Every row comes from one small tree of marks. The marks that hang from a mark follow it in brackets, in alphabetical order. Every link used is in the known rows. Which tree was each row made from?
(in the rows, 128 means zero)
Known rows:
N{D{Q X{J{G} L}}}: [122 141 172 128 127 155 131 159 112 104 143 132 108 107 137 147 139 124
 147 117 119 122 157  97 115 147 117 122 115 106 119 125 133 140 115  73
 113 122 138 128 125 116 161 115 131 170 157 108 121 143 127 114 104 118
 129 126 143 120 129 134 132 128]
A{N{D{X{J}}}}: [131 138 167 124 130 132 149 152 127 153 143 111 137 124 135 122 140 149
 116 120 123 118 133 133 116 144 117 111 118 105 132 122 132 119 126 106
 115 124 137 120 129 120 144 124 121 130 155 109 125 113 131 123 131 123
 117 124 164 128 141 136 133 124]
M{G{L} Q{D{X}}}: [151 146 129 124 128 120 170 138  95 112 126 119 151  97 139 118 139  98
 164 130 118 145 146 140 154 129 161 128 122 137 146 135 143 110 113 179
 110 120 126 132 136 123 148 116 160 169 140 116  82 124 126 136 118 142
 126 135 121 110  96 150 169 116]
Q{M{G}}: [141 143 133 131 130 130 139 131 129  89 120 129 137 129 123 150 128 162
 137 131 126 125 135 129 140 138 138 126 128 146 135 143 146 127 119 167
 126 130 129 135 146 131 115 127 117 119 135 119 123 135 126 130 134 131
 124 139 118 115 116 136 143 124]
Q{M{G{J L}}}: [131 156 135 130 127 135 145 140 117  87 122 127 133 117 134 158 129 175
 167 140 119 124 145 150 157 135 150 126 129 151 137 136 143 103 116 137
 144 125 141 136 148 128 134 128 135 129 126  95 121 167 148 118 126 120
 115 138 118 111 102 132 145 125]
X{D{N Q} J L{G}}: [136 135 178 138 139 147 118 146 118  89 182 126  95 147 116 139 134 115
 158 127 106 128 136 144 118 133 117 140 115 147 133 161 157 154 136  59
 170 115 120 127 128 117 156 117 113 153 154  92 161 144  96 102  92 101
 141 139 132 155 126 122 107 120]
Z{D{Q X{J{G}}}}: [130 140 154 126 129 133 134 148 105 107 142 132 132 120 142 119 127 130
 174 118 127 126 160 107 126 138 126 117 115 113 118 143 150 121 107  22
 115 133 131 125 117 127 154 124 131 145 154 115 103 126 110 105 125 131
 125 124 134 125 143 130 143 124]
Q{D{X}}: [138 135 129 119 121 142 141 151 104 151 142 137 132 118 134 128 137  97
 142 121 123 135 130 128 134 129 131 118 122 107 129 131 132 115 122 157
 102 125 125 124 126 119 141 120 134 139 158 120 107 110 122 125 119 141
 119 124 139 127 130 149 142 115]
P{G{J{X{D{N Q}}} L}}: [119 148 160 119 132 110 129 158 105  92 146 142  92 124 117 135 122 159
 212 137 128 112 152 145 151 127 147 151 119 133 133 162 159 106 130  89
 169 112 128 124 140 112 159 117 148 167 155  69 150 147 118 105 108 125
 121 130 133 155 127 146 138 132]
L{G X{D{N Q} J}}: [132 138 201 127 139 135 128 144 122 119 180 128  94 153 114 116 133 134
 149 120 120 120 136 124 141 139 147 141 109 154 127 156 162 128 130 109
 155 111 124 119 141 129 149 114 126 141 145  87 142 109  99 111  94 117
 134 137 155 167 131 134 118 118]
A{N{D{Q{M{G{P}}}}}}: [141 144 171 126 138  98 151 143 138  81 140 112 132 149 109 137 129 200
 158 134 125 116 139 102 130 150 136 110 120  96 125 143 151  79 140  96
 102 118 124 124 140 124 145 132  88 134 158 110 120 126 130 137 148 132
 124 144 124 132 135 152 151 142]
X{D L{G}}: [124 134 162 129 129 164  96 140 109  94 158 115 105 144 119 143 136  95
 149 120 112 121 127 158 114 144 112 143 128 144 133 157 126 152 129 175
 138 103 131 129 139 132 145 120 127 146 130 122 131 127 108 128 102 115
 135 136 123 140 111 127 121 116]
A{N{D{Q X{L{G}}}}}: [136 141 188 116 132 129 136 149 111 123 149 107 103 127 100 133 143 140
 165 130 122 120 143  93 112 160 118 127 123  86 129 140 153 113 134 108
 118 120 130 123 135 116 155 119 121 160 139 104 130  96 126 128 122 120
 120 137 147 142 132 144 135 125]
G{D J}: [111 148 143 131 132 144 141 160 119 132 148 112 123 142 145 129 127 130
 136 135 117 116 135 133 148 126 131 119 121 125 122 124 131  98 111  83
 152 119 136 120 132 119 148 131 126 126 146 106 124 135 133 109 121 122
 116 132 140 123 121 127 145 129]
A{N{D}}: [130 131 154 121 130 114 144 140 134 132 136 102 128 136 119 131 133 166
 126 127 129 114 121 126 110 141 112 112 121  96 133 128 127 109 141 120
 115 114 134 123 132 122 142 130 118 128 144 116 120  93 128 139 140 132
 122 130 146 136 141 137 137 133]
Q{D{N X{L}} M}: [147 135 142 117 120 148 135 154 101 136 150 149 125 122 117 142 146 106
 184 133 117 151 118 132 127 121 124 119 132 127 128 146 143 133 133 132
 145 127 123 132 135 100 136 119 126 131 155 104 120 108 134 123 127 134
 116 126 139 137 121 157 138 115]
M{G{L P}}: [130 144 136 120 134 117 131 130 129 102 135 125 144 114 135 118 133 149
 192 133 120 122 146 160 160 135 156 145 132 138 144 138 128 104 123 164
 113 108 131 132 137 142 149 126 116 148 128 104 103 178 133 135 126 135
 130 146 117 127 104 146 141 133]
Q{D{N X} M}: [153 132 144 119 119 139 149 155 104 146 147 149 138 132 118 133 140 120
 169 131 124 144 119 127 136 121 134 109 124 118 126 144 157 118 135 147
 138 131 122 127 133 105 130 122 123 117 160 109 115  90 129 124 133 145
 115 125 146 138 138 160 140 118]
X{L}: [122 131 124 126 128 139 110 128 124 112 133 129 111 116 127 141 135 109
 145 130 119 135 125 138 117 128 115 142 138 139 133 129 113 146 124 112
 141 124 130 133 129 119 137 124 126 146 122 122 132 151 135 126 120 114
 131 130 119 125 111 123 125 125]
L{G{D{N Q{M}} P} X{J}}: [131 153 227 123 143 134 140 147 128 120 188 128 114 158 125 101 135 161
 201 124 121 120 139  98 172 139 174 137 113 157 115 148 172  92 130  91
 148 114 127 118 144 136 157 122 100 133 134  99 133 120 128 121 106 123
 121 148 159 160 124 149 141 128]
N{D{Q{M} X{L}}}: [131 133 178 126 123 157 133 155 114 100 131 137 103 127 111 155 143 127
 151 125 125 136 144  78 125 141 123 115 128 104 111 129 146 135 126 137
 113 122 127 131 138 103 143 120 130 155 140 143 135 122 138 120 122 125
 111 127 140 115 116 149 131 132]
D{N Q{M{G}}}: [150 132 147 128 136 101 153 133 131  90 135 141 118 140  91 139 126 168
 166 146 124 134 138  97 143 131 136 126 123 123 130 152 177 117 131  77
 166 135 111 134 136 112 123 126 111 128 150  97 138 127 110 116 140 129
 129 144 118 140 130 144 130 135]
J{G{L P} X{D{N}}}: [125 137 145 119 125 126 113 151 103 107 137 139 142 139 140 112 134 127
 242 124 130 102 145 163 139 138 154 137 127 154 132 165 118  99 137 130
 132  96 143 123 135 129 159 118 127 152 153  96  78 121 123 145 138 151
 141 127 136 154 135 158 143 133]
L{G}: [135 135 160 125 130 137 129 129 117 125 144 118 123 131 121 130 131 135
 146 127 128 118 136 128 134 146 141 137 119 133 130 142 144 123 131 151
 124 124 134 128 134 146 131 122 135 134 118 114 133 117 123 135 111 124
 128 139 130 139 129 128 128 122]
Z{D{N Q{M}}}: [141 124 161 126 131 107 145 140 124  98 141 136 120 150 100 130 124 160
 188 134 131 140 130 107 132 117 126 116 122 112 115 156 165 119 137  30
 147 128 118 130 126 110 139 134 120 121 145 128 127  96 118 114 145 138
 123 131 123 141 141 140 131 139]
P{G{D{Q} J{X} L}}: [109 161 167 117 135 119 138 157 103  95 142 124  93 120 137 134 122 167
 221 132 130 107 160 114 171 132 156 149 119 125 129 148 155  89 109 105
 146 112 134 125 142 120 165 122 145 176 139  88 143 136 132 106 103 125
 111 138 132 133 115 145 160 130]
Z{D{N X{J L}}}: [126 130 152 117 129 139 125 153 115 142 155 135 123 112 125 115 143 103
 175 124 115 141 130 163 121 120 111 138 130 131 131 143 131 161 114  32
 158 121 130 129 122 108 153 121 137 133 151 102 121 131 116 104 120 122
 122 121 148 140 126 131 121 122]

Write each row's tree:
[118 146 148 128 135 145 124 145 120 113 163 119 131 121 153 129 135 123
 181 126 109 118 136 147 119 133 106 135 121 149 136 140 124 148 112  55
 174 116 140 132 122 117 158 121 119 144 149  85 115 141 119 118 111 116
 139 136 139 137 126 122 140 121] -> X{J{G{D{N}}} L}
[121 146 197 124 130 151 128 174 106 109 158 133  98 123 114 141 141 117
 173 133 117 124 158 106 140 151 149 132 118 100 111 128 143 100 130  76
 106 115 132 120 134 122 169 116 127 172 155  98 132 156 143 116 105 117
 119 134 139 135 120 145 131 137] -> N{D{Q X{L{G{J P}}}}}
[132 146 193 123 134 133 125 153 108  92 151 133 102 147 112 134 140 133
 233 131 126 117 141 101 154 141 163 145 130 159 122 163 148 109 132  84
 139 114 129 124 143 123 152 119 107 158 142 119 133 114 132 132 125 128
 128 143 132 146 119 151 142 130] -> J{X{L{G{D{N Q{M}} P}}}}
[121 137 161 131 139 127 134 144 130 112 154 122 130 157 132 101 125 133
 179 129 123 122 141  92 153 128 141 124 125 105 111 134 144  87 126  99
 112 116 116 118 124 125 154 133  86 139 144 142 121 130 123 121 132 135
 124 142 124 130 126 147 144 141] -> G{D{Q} P}
[114 149 157 128 137 142 115 147 123 109 171 125 140 124 157 113 136 125
 197 128 106 117 138 155 125 134 121 136 125 149 131 141 119 132 119  41
 157 112 137 126 121 125 166 123  99 142 152  85 105 159 127 122 115 119
 139 139 136 142 128 132 142 129] -> X{J{G{D{N} P}} L}
[122 144 155 125 130 137 114 153 108  95 153 137 131 115 141 119 133 114
 205 121 117 132 160 124 125 139 127 132 125 117 117 143 131 119 110   6
 110 126 130 126 116 127 169 123 112 157 152 110  96 164 124 109 124 127
 132 127 122 129 132 135 143 129] -> Z{D{Q X{J{G{P}} L}}}
[124 139 164 128 132 150 107 159 106 110 172 125 101 143 106 138 135 105
 159 139 106 121 127 176 120 135 116 144 124 146 133 159 135 138 133  88
 182 106 131 124 137 116 153 118 132 139 153  67 140 138 111 113 103 109
 133 133 133 159 120 125 115 123] -> X{D{N} L{G{J}}}
[120 165 160 125 132 139 145 161 112  84 130 124 135 133 151 144 133 171
 210 131 121 109 150 148 181 139 178 130 129 165 131 146 133  76 110 131
 127 106 143 126 155 132 151 128 117 140 144 109 103 158 153 128 133 131
 114 144 128 111  97 150 166 130] -> Q{M{G{D J{X} L P}}}
[126 147 204 133 139 142 114 145 123 101 180 127 108 154 133 112 130 134
 157 114 119 116 144 123 148 147 167 141 112 156 115 151 147 104 130 126
 111 110 127 114 141 148 157 117 105 146 141 109 127 146 115 118  98 119
 132 138 141 155 122 136 127 123] -> L{G{P} X{D{Q} J}}
[126 144 208 128 133 157 131 162 118 110 167 131 107 119 127 137 143 121
 167 119 117 127 154 109 134 148 147 133 114 113 116 128 145 127 127  93
  98 114 131 123 131 129 165 115 116 171 155 116 143 160 133 118  94 114
 123 135 143 130 122 142 124 131] -> N{D{Q X{J L{G{P}}}}}
[128 153 185 119 135 129 131 166 110 118 161 115 112 131 108 130 141 145
 175 142 116 118 151 116 127 159 140 126 122  87 122 135 144  78 136  44
 113 120 133 116 134 119 169 120 109 158 154  80 127 141 144 122 125 115
 121 135 144 146 131 146 139 135] -> A{N{D{Q X{L{G{J P}}}}}}
[118 141 152 122 129 135 129 125 128 135 142 127 115 107 152 119 137 143
 167 117 125 131 134 143 153 124 153 142 129 165 136 121 122 122 119 142
 141 115 142 130 142 128 150 122 146 146 104 115 121 151 148 121 105 119
 119 129 151 130 103 128 134 118] -> G{L{X{J}}}
[145 151 167 117 121 158 140 169  87 132 165 145 115 122 115 153 145 112
 189 141 112 141 129 145 138 134 141 124 124 128 128 149 153 114 132 102
 148 129 131 127 140 109 147 115 135 136 156  74 124 120 141 116 111 125
 115 131 139 144 120 149 140 114] -> Q{D{N X{L{G{J}}}} M}
[141 125 165 120 127 124 141 151 111 119 136 146 125 144  95 119 133 139
 194 133 132 144 138  98 137 122 127 116 127 104 116 152 172 123 126  49
 147 133 117 128 125 104 137 127 130 122 149 124 122  90 115 110 146 142
 113 126 138 139 139 151 131 132] -> Z{D{N Q{M} X}}
[122 134 168 116 137 135 125 161 118 139 164 137 123 145 110  86 143  97
 212 139 113 131 140  98 148 127 130 138 137 103 121 140 154 108 122  69
 155 115 110 121 124 101 162 123  95 149 152 112 122 124 118 111 131 135
 121 139 146 149 121 160 133 135] -> G{D{N Q X{L}} P}
[119 147 160 131 141 133 122 147 123  98 174 128 129 130 148 118 131 128
 205 131 107 121 147 127 130 135 124 135 121 136 124 143 133 119 122   4
 156 117 129 125 118 119 171 124  91 154 155  89 116 163 121 115 115 117
 143 140 126 143 132 131 140 134] -> X{J{G{D{N Q} P}} L}
[143 148 174 127 135 121 165 152 128 104 139 113 132 129 120 143 137 184
 130 127 122 119 147  99 129 153 127 106 115 103 132 136 164 106 120  91
 115 130 128 126 139 117 140 124 108 135 164 106 129 118 122 116 135 122
 116 136 149 120 133 143 143 124] -> A{N{D{Q{M{G}} X{J}}}}
[141 137 174 124 136 138 134 147 110 130 167 143 104 114 105 125 144 103
 178 136 114 137 149 112 133 137 133 147 123 130 134 142 167 148 124  25
 171 139 119 129 123 112 149 112 126 157 144  84 159 143 114 102  98 106
 130 134 149 153 128 131 111 119] -> D{N Q X{J L{G}}}
[128 125 139 127 130 125 111 151 113  94 137 143  85 145 107 139 134 102
 177 125 124 126 132 122 120 126 122 144 131 145 129 160 128 143 130  69
 163 110 118 125 134 101 145 117 125 162 162 120 135 110 103 116 128 123
 139 126 125 147 126 139 118 127] -> J{X{D{N Q} L}}
[149 156 149 125 123 154 161 150 103 110 145 133 143 104 157 154 141 147
 177 117 114 137 142 154 159 133 149 117 119 147 141 142 148 117 111 185
 110 121 136 135 143 126 142 120 129 141 152 110 108 151 136 119 109 134
 112 136 136 104 105 150 152 106] -> Q{D{X{J}} M{G{L}}}
[124 152 168 134 138 140 123 147 121  82 169 133 135 139 148 131 131 148
 208 132 110 124 143 118 133 135 129 126 122 149 120 145 142 118 126  18
 156 123 130 130 125 118 162 126  84 142 150  97 117 160 132 119 122 119
 136 141 127 136 125 135 145 133] -> X{J{G{D{N Q{M}} P}} L}
[124 130 168 123 126 147 131 157 116 117 136 133  96 118 111 142 143 111
 150 123 124 133 145  86 122 139 119 124 127  93 116 123 138 134 122 116
 116 116 126 128 129 106 152 118 135 168 146 132 131 130 128 117 113 125
 118 128 141 121 120 145 127 132] -> N{D{Q X{L}}}
[141 152 161 133 133 139 150 143 117  94 140 145 140 117 140 134 137 153
 185 130 119 134 164 111 165 139 168 125 126 140 129 134 166 105 114 114
 120 137 123 131 136 127 141 122 103 145 140 118 127 183 139 106 123 123
 119 138 131 111 109 148 138 124] -> D{Q{M{G{L P}}} X{J}}
